Every row comes from one small tree of marks. Brackets hold a mark, then the marks that hang from it, in alphabetical order. Every link used is in the known rows. Which tree was each row made from?
In the rows, 128 means zero.
Known rows:
{H P Q}: [141 142 125 137 147 152 183 114 125 157  69 153 143 149 112 157 169 123
 113 136 173 123 154 136 184 171  90 171]
{C A}: [148 110 140 138 131 118 160 111  96 149 147  96 129 105 107 128 118 153
 116 104 133 154 144 110 141 105 117 105]
{D {A {C {E T}}}}: [141 104 151 116 115  98 174 132 119 136 148 143  85  88 117 140 114 131
 140 129 146 143 133 147 162 142 151  80]
{D P {Q T}}: [101 106 144  76 154 134 145 145 147  66 149 148  80 125  93 125 159 102
 110 113 178 138 154 121 129 107 173 100]
{H {Q T}}: [138 132 114 128 145 137 170 117 110 130  99 160 135 139 115 156 161 115
 104 118 189 138 144 134 124 146 114 143]
{A {C {E F}} D}: [117  97 117 112  46 110 194 142 177 162 214 129  85  66 126 141 120 108
 137 116 100 100 188 193 135 158 114 108]
{S {Q {H P} T}}: [100 116 136 141 149  96 169  91 161  87 106 148 157 182 114 131 158 123
 120 142 161 142 135 140  98 186 129 158]
{H {P {D A}} {Q T}}: [139 141 112 131 168 148 206 146 134 134  76 168 133 134 106 162 173  98
  91 169 198 166 163 116 168 161  94 144]
{C {E F T}}: [109  99 107 149  84 119 148 117 144 145 146 159 102 144 123 150 107 170
 140 109 131 148 154 151  98 112  83  84]
{P {D A Q}}: [131 128 149 116 147 120 160 171 141  80 153 137  92 109 141 135 144 108
 117 172 127 155 137 113 136  92 149  78]
{P {D {A C}} {H Q}}: [134 146 146 127 171 135 188 135 115  98 145 123  94 137 117 160 168 101
  90 185 125 158 154 109 190 110 156 129]
{M {E {D A Q} T}}: [156 128 153  99 104 119 183 151 132 119 167 176 101 152 133 168 117 156
 157 105 138 149 120 157 115 102 168  58]
{T {Q {H {P {D A}}}}}: [103 134 160  89 127  96 148 135 115 110 145 125 125 143 169 144 139  97
 132 132 142 114 124 130 147 153 121 146]
{Q {H P} T}: [101 122 126 114 153  90 146 113 145 106 105 155 170 157 103 128 156 107
  89 134 168 157 128 118 108 171  94 171]
{P {D {A C}} {H {Q T}}}: [129 143 133 120 176 133 196 136 122  92 143 130 101 136 110 161 165  93
  80 186 142 170 160 108 171 112 153 130]
{S {Q H T}}: [101 114 137 141 146  90 158  93 148  76 122 147 150 178 124 131 154 124
 123 135 157 142 128 140  81 170 143 144]
{M {E T}}: [155 132 140 114 117 145 165 132 127 156 150 155 127 141 146 160 125 167
 148  90 122 152 139 139 125 129 143 110]
{H {P {D {A C}}} {Q T}}: [140 137 112 125 160 148 215 143 141 141  85 167 120 126 100 165 173  95
  94 165 193 159 168 121 174 164  95 145]
{Q {H {P {D {A C}}}} T}: [106 118 128 110 156  89 165 132 151 105 119 154 146 140 103 134 159  94
  87 156 162 167 140 112 121 163 102 152]
{C {A {D Q}} E}: [140  92 156 123  73 114 213 124 124 147 192  87 124  48 128 139 123 161
 111  88 124 156 178 158 133 108 103  86]
{M {E C T}}: [139 134 131 117  95 148 176 131 143 145 164 171 112 170 138 171 123 170
 157  96 139 159 128 148 124 149 158 110]
{S {Q T}}: [110 116 120 140 140 117 167 103 160  93 121 143 135 162 122 133 139 125
 130 137 158 141 138 143  87 160 150 129]
{E D F T}: [102 108  75 139  80 103 134 136 149 127 155 208  73 213  89 158  95 121
 168 126 141 122 116 149  66  92  89  43]
{M {E {D A Q} F}}: [149 121 135 116  94  95 165 159 165  88 195 168  98 168 132 153 101 160
 143 130 135 129 140 170 109  90 186  49]
{C {A D} E}: [144  97 145 135  70 119 205 124 111 166 184  85 131  47 124 138 114 160
 114  91 124 163 179 148 134 117  95  95]
{A C {D P}}: [121 107 132  83  85 135 177 157 151 155 198 127  65  60 103 131 146  68
 142 111 122  96 178 157 171 168 156 122]
{E C {D A Q} F T}: [ 86 104  95 119  62  75 174 143 170  70 185 244  32 252  85 169  96 121
 177 145 184 131  92 175  78 109 148   9]
{T {Q {H P}}}: [ 96 133 157  89 122 100 140 118 119 119 140 124 136 153 166 143 138 105
 136 113 139 101 123 139 140 162 114 163]

Which tree is each row?
[128 131 160 102 187 117 158 137  86  74 129 141  84 131  83 132 155  97
 100 149 203 158 144 100 197 133 208 106] : {D A {P {H {Q T}}}}
[133 139 109 128 156 148 194 115 135 148  67 167 150 151 100 157 171 112
  97 134 198 140 158 131 158 177  86 171] : {H P {Q T}}
[127  84 118 146  60 106 206 119 119 174 195 126 105  90 110 146 101 165
 131  83 133 163 185 150 111 115  68  62] : {C {A D} {E F T}}
[109 123 144  87 108  95 185 147 161 102 166 146 142 105 134 127 161  79
 108 125 137 117 151 160 115 171 113 138] : {A {D {Q {H P} T}}}
[128 106 151  98 129 117 197 130 111 118 190  99 110  85  96 125 142 111
 101 101 145 150 171 121 148 116 141 103] : {C {A {D {P H} {Q T}}}}
[134  98 141 121 110  89 170 131 126 130 156 151  78 105 114 139 106 134
 140 135 147 138 140 151 154 137 147  71] : {D {A {C {E F T}}}}
[103 144 146 114 166 143 157 137 153  67 164 108 113 152 132 141 163 112
  88 176  84 154 148 108 143  76 142 133] : {P {D Q} H}
[129 137 126 130 149 138 165 158 150 132 107 134 123 121 118 133 138 109
 114 178 138 156 146 110 171 143 110 131] : {H {P {D A}}}
[134 103 162 105 116 106 186 133 103 124 186 104 111  81 108 123 147 116
 114  95 140 139 164 123 151 121 133 100] : {C {A {D P {Q H}}}}
[122 121 111 117  64 119 179 142 179 108 199 203  78 223 121 180 108 167
 165 108 142 139 128 176  86 108 159  56] : {M {E C {D Q} F T}}
[114  89 113 127  83 121 164 112 157 163 168 145  74 120 109 152 113 147
 144 106 112 123 163 163 131 127 103  98] : {A {C {E F T}}}
[125 127 138 113 147 133 180 155 168 120 123 136 105 118 116 136 147 108
 115 173 129 142 154 124 177 137 117 122] : {H {P {D {A C} Q}}}
[116 153 118 131 172 157 174 129 128  96 131 124 126 157 120 161 174 103
  75 174 131 170 158  98 144 103 122 155] : {P D {H {Q T}}}
[130 118 149 108 139 120 171 168 151  90 166 134  75 100 134 139 144 103
 120 170 117 146 145 124 148  97 154  79] : {P {D {A C} Q}}
[130  87 148 131  78 106 195 105 104 141 164 129 105 116 100 164 117 177
 131  78 138 174 139 144 102  70  81  55] : {C A {E {D {Q H}} T}}
[ 97 102  86 141  68 104 188 118 146 146 194 191  70 200  94 156 105 140
 159 107 160 148 141 147 101 152  98  68] : {E {C {A D}} F T}
[132 143 101 133 158 164 200 139 144 144  76 162 138 143 106 165 178 101
  90 158 184 159 170 115 155 157  77 163] : {H {P D} {Q T}}
[117  93 116 129  82 118 157 117 166 150 175 128  83 109 113 143 113 146
 133 117 109 116 167 167 136 122 120 107] : {A {C {E F}}}
[134 107 151 109 119  97 205 122 123 134 172 110 141  90 110 127 143 118
 103 104 141 146 160 133 135 137 104 116] : {C {A {D {Q {H P} T}}}}
[112 132 136 107 170 152 142 123 108  95 128 131  96 149  84 139 168 103
 100 128 174 144 157 102 173 123 170 143] : {D {P {H {Q T}}}}
[105 112 133 113  66 118 158 123 119 139 151 152 103 138 136 172 114 144
 155  95 138 140 122 161  92 106  89  89] : {C {E D {T {Q H}}}}
[140 128 144 101  89 140 196 122 122 156 187 148 106 163 150 177 114 173
 161  74 146 157 135 147 129 141 155 102] : {M {E {C A} {T Q}}}
[138 114 146 114 122 124 183 129  98 142 183  91 113  82  99 124 132 117
 110 104 135 148 168 114 164 122 137 110] : {C {A {D {P H}}}}
[130 110 131 102 104 113 145 161 122 103 160 156  52 124  77 140 115  90
 150 142 165 126 120 138 149 101 185  59] : {E {D {A C} P}}
[103 117 139 143 158  91 177 108 158  78 111 151 148 174 118 133 159 115
 117 162 163 157 137 130 106 179 138 139] : {S {Q {H {P {D A}}} T}}
[111 123 156 153 149  97 166 107 149  85 112 139 139 173 130 133 158 125
 130 163 139 139 131 134 132 174 142 139] : {S {Q {H {P {D A}}}}}
[108 131 150  97 174 116 187 145 155  57 174 118  91 131 118 142 156  96
  82 187 115 166 151 112 155  89 168 109] : {P {D {A C} {Q T}} H}
[115 121 150  81 104 129 169 166 144 104 183 134  91  85 124 123 157  78
 130 116 137 106 162 150 145 145 157 108] : {A {D P Q}}
[ 87 104  98 121  95  69 140 137 187  62 167 190 100 213  92 139 120 111
 123 150 152 113 128 162  66  91 113  70] : {E {D {Q {H P} T}} F}
[106 122 152 151 143 100 158  89 151  95 108 138 150 183 127 130 157 133
 135 145 137 126 130 143 123 181 133 157] : {S {Q {H P}}}
[132 119 126 115  93  96 158 145 175  86 196 171 116 185 128 155 116 156
 130 120 131 131 143 166  82  92 161  73] : {M {E {D {Q H T}} F}}
[114 132 121 116 149 147 171 151 177 119 113 137 126 132 116 137 153 108
 104 165 133 150 155 117 145 133  95 139] : {H {P {D {Q T}}}}
